Each row comes from the steps of one path. Every step used is in the known rows, and no mark comes twice. Write the path behind each row, first mark first.
Known rows
nedan, libebi, zedi, fulo: [-3.09 -0.51 -0.82 -2.28  2.75 -1.23  1.78  4.84 -0.93  0.27 -2.64  3.46
  1.69 -2.10 -0.05  2.59  0.17  0.78 -2.16  1.02 -0.71  1.77]
nedan, rugir, zedi: [-2.24  0.36 -1.76 -1.38 -0.12 -0.07  3.12  3.56 -1.10 -3.85 -0.23  2.07
  0.56 -0.45 -1.06 -1.74  2.44 -0.95 -0.42 -2.28 -1.90 -3.69]
nedan, libebi, zedi, fulo, dogiko: [-2.63  0.44 -0.12 -2.50  1.31 -0.65  1.13  4.75 -1.50  1.40 -1.44  4.21
  1.56 -0.44  0.90  3.56  1.96 -0.04 -1.97  1.19  0.33  1.72]
fulo, dogiko, rugir, zedi, libebi: [-0.87  0.41 -0.76 -1.21 -1.94  0.82  2.01  3.31 -1.33 -1.68  0.99  1.90
 -0.94 -0.67  0.18  0.26  2.09 -1.58  2.17 -2.84  0.29 -2.63]
nedan, libebi, zedi, fulo, dogiko, rugir: [-1.24  0.99  0.25 -2.14  1.66  0.57  0.68  5.45 -0.35  1.01 -0.53  4.19
  1.10 -0.74  2.24  4.11  2.45  0.85 -0.59  0.13  0.83  1.93]
dogiko, rugir: [-0.29  0.56 -0.75 -1.33  2.28  1.49  0.52  3.70  0.14 -0.12  0.80  2.02
 -0.57 -1.28  0.46  1.33  2.65  1.02  1.48 -2.38  0.07 -0.76]
nedan, rugir, zedi, fulo: [-2.50 -0.05 -1.66 -2.35 -0.01  0.20  3.50  3.84 -1.14 -5.83 -0.15  2.84
  1.93 -0.67 -1.54 -0.26  2.28 -2.07  0.09  0.27 -2.21 -3.42]
dogiko, rugir, nedan, libebi: [-1.40 -0.07  0.86 -0.44 -0.01  0.72  0.29  5.18  1.48  3.60 -0.07  4.27
  1.92 -0.67  0.87  0.36  3.34  2.36  2.70 -3.08 -0.46  0.56]
dogiko, fulo, zedi: [-2.44 -0.63 -0.83 -3.24  0.35  1.11  1.37  2.77 -0.46 -0.45  0.65  4.01
 -0.39  2.62 -2.51  1.94  4.15 -1.51  2.34  1.22  0.43 -0.36]
zedi, libebi, nedan: [-1.74 -1.50 -2.00 -0.34 -1.35 -0.33  3.20  3.60 -1.95  2.27 -1.13  3.06
  0.73 -0.90 -1.59  0.34  0.76 -1.15  0.56 -2.92 -1.61 -0.18]
dogiko, rugir, nedan: [-0.47  0.39  0.69 -1.27 -0.22  0.95 -0.09  3.74  0.55  1.04  1.44  3.11
  1.16 -0.63  0.85  0.45  3.21  1.48  2.09 -2.66 -0.42 -0.50]
dogiko, fulo: [-2.08  0.39 -0.33 -2.66 -0.59  0.08 -0.42  2.95 -1.02  0.12  0.52  2.67
  0.35  0.52 -1.02  1.87  4.20 -1.11  0.74 -0.33 -0.02 -0.42]
pesil, dogiko, rugir: [-0.23  2.15 -1.74 -2.02  0.53  0.56  1.33  3.49  1.45  0.71  2.38  2.10
 -0.39 -0.51  1.63  1.43  2.95  1.04  1.36 -1.79  2.03  0.27]
zedi, fulo, dogiko: [-1.48  0.56 -0.24 -2.70  0.47  1.20  0.92  3.05 -1.62 -0.58  1.20  3.55
  1.15  0.46 -0.44  3.25  4.09 -1.67  0.63  1.35  0.32 -0.61]
rugir, dogiko: [-1.54 -1.11 -2.18 -1.78  2.71 -0.23  0.53  1.59 -1.91  0.02 -0.66  0.92
 -1.40 -1.39 -0.40  0.61  3.21  1.40 -0.51 -1.65 -1.39 -1.45]
zedi, libebi, nedan, rugir, dogiko: [-1.75 -3.07 -3.97  0.14 -0.97 -0.23  4.14  3.29 -2.79  0.56 -1.33  2.35
  0.45  0.08 -0.88 -0.87  2.21 -0.84 -0.39 -4.78 -4.38 -1.66]
pesil, dogiko, fulo, zedi: [-2.37  0.93 -1.88 -4.01 -1.40  0.27  2.21  2.61  0.70  0.38  2.17  4.04
 -0.21  3.36 -1.35  2.04  4.55 -1.62  2.24  1.72  2.40  0.66]
nedan, rugir, dogiko: [-1.59 -1.58 -3.13 -1.05  2.26  0.45  2.02  2.68 -1.84 -1.39 -0.29  1.30
 -0.37  0.00 -0.28 -0.38  3.69  0.58 -0.88 -3.16 -3.22 -2.42]
fulo, zedi, libebi: [-2.36 -2.98 -2.57 -1.30  1.55  1.17  4.42  2.75 -1.17 -0.10 -0.61  2.81
 -0.76  0.94 -3.41  0.37  0.10 -1.76  2.29 -1.15 -1.18 -0.83]
zedi, pesil, dogiko, fulo: [-1.78  3.06 -1.23 -2.65 -1.68 -0.06  1.09  2.22  0.42  1.92  2.82  2.77
  2.21  0.62  0.17  2.46  4.65 -0.04 -0.19  1.09  2.77  0.16]
pesil, dogiko, fulo, zedi, libebi: [-2.80 -1.03 -2.78 -3.17 -2.69  0.17  3.75  2.64  0.03  0.52  1.65  3.58
 -0.10  3.18 -2.30  1.44  2.49 -3.10  2.97  0.34  1.27  0.58]
dogiko, fulo, zedi, libebi, nedan, rugir: [-2.53 -2.57 -2.66 -1.28 -3.42  1.21  5.00  4.55 -1.42  0.19 -0.04  5.42
  1.40  4.12 -3.09  0.45  3.29 -3.78  2.47 -1.95 -2.50 -0.52]
zedi, fulo, dogiko, rugir: [-0.13  1.13  0.22 -2.38  0.82  2.35  0.37  3.83 -0.40 -0.97  2.20  3.52
  0.67  0.16  0.96  3.82  4.43 -0.84  2.12  0.42  0.79 -0.47]
rugir, zedi, fulo: [-2.51  0.42 -0.64 -3.00  0.41 -0.44  2.03  2.68 -1.25 -4.36 -0.48  2.42
  0.93 -2.06 -1.73  0.76  1.80 -1.24  0.34  1.78 -0.37 -2.39]
libebi, zedi: [-1.78  0.44 -1.14 -2.19  2.63 -1.30  0.99  3.18 -1.87 -0.18 -1.24  1.56
 -0.50 -1.99  0.33  1.15  0.14  1.04 -3.19 -1.14 -0.37  0.44]

Which path is each row?
[-2.28 -0.73 -1.71 -0.90 -2.76 -1.41  3.76  3.07 -2.09 -0.32 -1.61  2.71
  0.35 -1.81 -1.84 -1.18  0.43 -1.48  0.43 -2.24 -1.25 -1.94]	rugir, zedi, libebi, nedan
[-0.55  2.53 -0.28 -1.03  1.48  1.02  1.79  2.57  0.16 -1.81  0.98  1.61
  0.72 -2.81  0.15  0.32  2.32  1.73  0.44 -0.85  1.18 -2.86]	dogiko, rugir, zedi, pesil
[-0.26  1.03  1.56 -2.34 -1.62  1.85 -0.26  3.86 -0.08  0.16  2.76  4.62
  2.47  0.78  1.23  2.89  4.98 -0.39  2.67  0.12  0.23 -0.18]	zedi, fulo, dogiko, rugir, nedan
[-1.07  2.55 -1.30 -3.49 -0.91 -0.21  2.35  3.24  1.14 -4.08  2.08  2.52
  0.68 -1.62  0.89  1.43  2.48 -0.41  1.77  1.26  2.04 -1.27]	pesil, dogiko, rugir, zedi, fulo
[-2.07 -1.82 -2.75 -2.33 -1.21  0.84  2.91  3.07 -1.60 -0.24 -0.02  4.80
  0.11  3.83 -1.51  0.76  6.15 -1.08  1.19 -0.88 -2.37 -0.97]	libebi, nedan, rugir, dogiko, fulo, zedi
[-2.81 -0.13 -1.03 -1.34  2.72 -1.48  1.38  4.64 -0.87  2.34 -2.76  2.74
  0.23 -1.95  0.39  1.13  0.23  1.84 -2.54 -1.51 -0.42  1.50]	nedan, libebi, zedi
[ 0.09  1.58 -0.05 -1.43  0.79  2.07 -0.04  3.66 -0.37  0.99  1.99  2.78
 -0.71  0.34  1.41  2.31  4.55  0.22  1.71 -2.02  1.05 -0.79]	fulo, dogiko, rugir
[-1.88 -1.90 -2.92  0.30 -1.88  0.39  4.69  4.71 -1.88  0.92 -0.78  3.45
  1.67  0.56 -1.45 -0.67  1.41 -1.99  0.16 -4.52 -3.34 -1.18]	zedi, libebi, nedan, rugir
[-0.05  3.08 -0.28 -1.22 -1.31  0.77  1.46  2.92  1.95  2.72  3.69  3.19
  3.11 -0.54  2.04  1.08  3.65  2.50  1.16 -1.28  2.32  0.09]	zedi, pesil, dogiko, rugir, nedan
[-1.37  0.02 -2.00 -0.43 -0.63  0.57  3.13  4.69 -1.14  0.73 -0.24  3.94
  1.54  0.70 -0.45 -0.16  3.38 -0.52 -0.37 -3.10 -2.29 -1.06]	libebi, nedan, rugir
[-1.62  1.66 -2.49 -2.11  1.66  1.25  4.43  1.90  0.89  1.56  2.24  3.31
  1.15  1.21 -1.30  1.57  2.60  0.77  0.85  1.57  2.75 -0.18]	fulo, zedi, pesil, dogiko
[-2.11  0.45 -0.70 -2.48  1.01  1.80  2.10  2.16 -0.35  0.60  1.24  3.94
  1.32  1.92 -2.54  2.48  4.25 -0.58  1.60  2.02  1.23 -0.63]	dogiko, fulo, zedi, pesil
[-2.56 -2.18 -1.66 -2.04 -2.91  0.55  3.51  3.31 -1.42  1.65 -0.38  5.02
  0.36  2.69 -3.16  1.41  2.67 -2.93  2.78 -0.34 -0.73  0.49]	dogiko, fulo, zedi, libebi, nedan
[-2.13 -1.13 -2.61 -2.02  1.39  1.98  3.08  1.89 -1.19 -1.19  1.09  3.24
  1.07  2.98 -1.87  1.23  5.59 -0.26  0.57  0.19 -1.57 -2.14]	nedan, rugir, dogiko, fulo, zedi, pesil
[-0.94  0.82  1.58 -0.59 -1.50  1.30 -0.30  5.11  0.86  4.68  1.12  4.99
  1.75  1.07  1.84  1.36  5.18  1.59  2.84 -2.85  0.53  0.57]	fulo, dogiko, rugir, nedan, libebi
[-0.85  1.42 -0.46 -1.81  0.86  0.33  1.05  3.18 -0.01 -2.74  0.34  1.69
 -0.95 -2.12  0.15 -0.14  2.27  0.68  1.42 -1.69  0.38 -2.50]	dogiko, rugir, zedi
[-1.43  1.58 -0.97 -1.48  3.36 -0.60  1.66  2.50 -1.73  0.86 -0.58  1.50
  1.19 -2.61  0.26  1.69  0.18  2.04 -4.00 -0.29  0.41  0.12]	libebi, zedi, pesil
[-1.77 -0.72 -2.20 -1.75 -2.23 -0.25  1.07  3.23 -2.14  0.31 -0.15  3.56
  0.78  1.73 -0.04  0.72  6.34 -0.63 -0.37 -2.47 -2.78 -1.12]	libebi, nedan, rugir, dogiko, fulo
[-0.25  2.18 -2.11 -1.82  2.09  2.29  3.94  2.66  2.12  1.02  3.18  3.32
  0.68  0.91  0.15  2.07  2.95  1.57  2.26  0.59  3.17  0.00]	fulo, zedi, pesil, dogiko, rugir
[-2.48 -0.57 -2.76 -2.76 -4.72 -0.32  4.28  3.21 -0.24  2.42  1.24  5.09
  0.64  3.40 -1.97  1.53  3.04 -2.92  2.76  0.16  1.24  1.40]	pesil, dogiko, fulo, zedi, libebi, nedan
[-2.09  0.92 -0.91 -2.50 -1.54  0.84  2.86  3.80 -1.74 -4.70  1.08  3.56
  1.90  1.02 -0.59  0.76  4.30 -2.84  0.19  0.44 -1.17 -3.36]	nedan, rugir, zedi, fulo, dogiko
[-2.82 -0.29  0.38 -1.36  0.34 -2.05  0.69  4.64 -0.57  3.52 -2.13  3.80
  2.02 -1.31  0.72  0.20  0.73  2.27 -1.98 -1.82 -0.95  1.76]	rugir, nedan, libebi, zedi
[-2.13 -2.53 -2.55 -0.95 -0.44  0.74  5.05  3.33 -1.42  1.88 -1.08  4.31
 -0.01  1.22 -3.11  0.41  0.70 -1.69  2.11 -1.34 -1.16  0.01]	fulo, zedi, libebi, nedan
[-0.26  1.60  0.08 -3.03  1.60  0.73  0.24  3.95 -1.30 -1.63  1.04  3.08
  0.33 -0.91  2.19  4.13  2.23 -0.08 -1.22  0.53  0.77  0.85]	libebi, zedi, fulo, dogiko, rugir
[-1.40  1.83 -0.30 -1.74 -1.09 -1.72  0.96  5.20  1.83  3.84  0.39  3.91
  1.79 -0.93  3.31  0.78  1.49  3.14 -0.68 -2.32  1.57  2.80]	pesil, dogiko, rugir, nedan, libebi, zedi
[-0.56  0.86 -0.58 -0.73 -3.83  0.35  2.63  3.80 -1.59  0.26  0.55  3.45
 -0.25 -0.45  0.45  0.30  2.70 -1.43  1.95 -3.15  0.23 -1.76]	fulo, dogiko, rugir, zedi, libebi, nedan
[-2.50  2.34 -0.44 -1.35 -0.74 -2.15  2.24  3.81  0.77  5.22  0.13  3.84
  3.93 -1.25  1.92  0.82  1.24  3.33 -2.89 -0.45  1.86  2.36]	rugir, nedan, libebi, zedi, pesil, dogiko
[-1.62  1.03 -0.34 -3.27  1.18 -0.37  0.80  3.29 -2.47 -1.08  0.11  3.08
  0.79 -0.62  0.83  3.61  1.93 -0.80 -2.60  1.55  0.31  0.70]	libebi, zedi, fulo, dogiko
[-2.79 -0.75  0.49 -0.76 -0.37 -0.44  0.76  4.43  0.25  4.04 -1.06  4.25
  2.41 -0.35 -0.51 -0.18  2.91  1.52  1.23 -1.98 -0.95  0.36]	rugir, nedan, libebi
[-1.35 -1.12 -3.02 -0.61  0.27  0.00  2.58  3.18 -2.11  0.46 -0.77  2.83
  0.40  0.27  0.01 -0.35  4.27  0.70 -1.08 -3.40 -3.20 -1.57]	libebi, nedan, rugir, dogiko
[-1.29  0.45  1.76 -1.51 -1.49  1.61  0.01  5.32  0.83  2.71  1.25  5.79
  3.22  0.87  1.34  2.87  5.02  0.47  3.28 -0.28  0.32  0.81]	zedi, fulo, dogiko, rugir, nedan, libebi
[-2.42  2.53 -1.91 -1.37  1.67 -1.66  2.91  3.76  0.44  4.05 -0.51  2.74
  2.15 -1.79  1.60  1.68  0.73  2.88 -3.47 -0.16  2.34  2.09]	nedan, libebi, zedi, pesil, dogiko
[-0.03  3.65 -1.66 -1.90  1.92 -0.32  1.98  3.04  0.73  1.12  1.94  1.62
  0.88 -2.21  2.88  2.32  0.93  2.90 -2.63 -0.81  2.85  1.23]	libebi, zedi, pesil, dogiko, rugir
[-0.30  2.05 -0.35 -2.02 -1.83  0.10  0.74  3.50  1.73  1.76  3.07  3.22
  1.43  0.02  2.06  0.54  3.56  1.47  2.03 -2.10  1.49  0.46]	pesil, dogiko, rugir, nedan
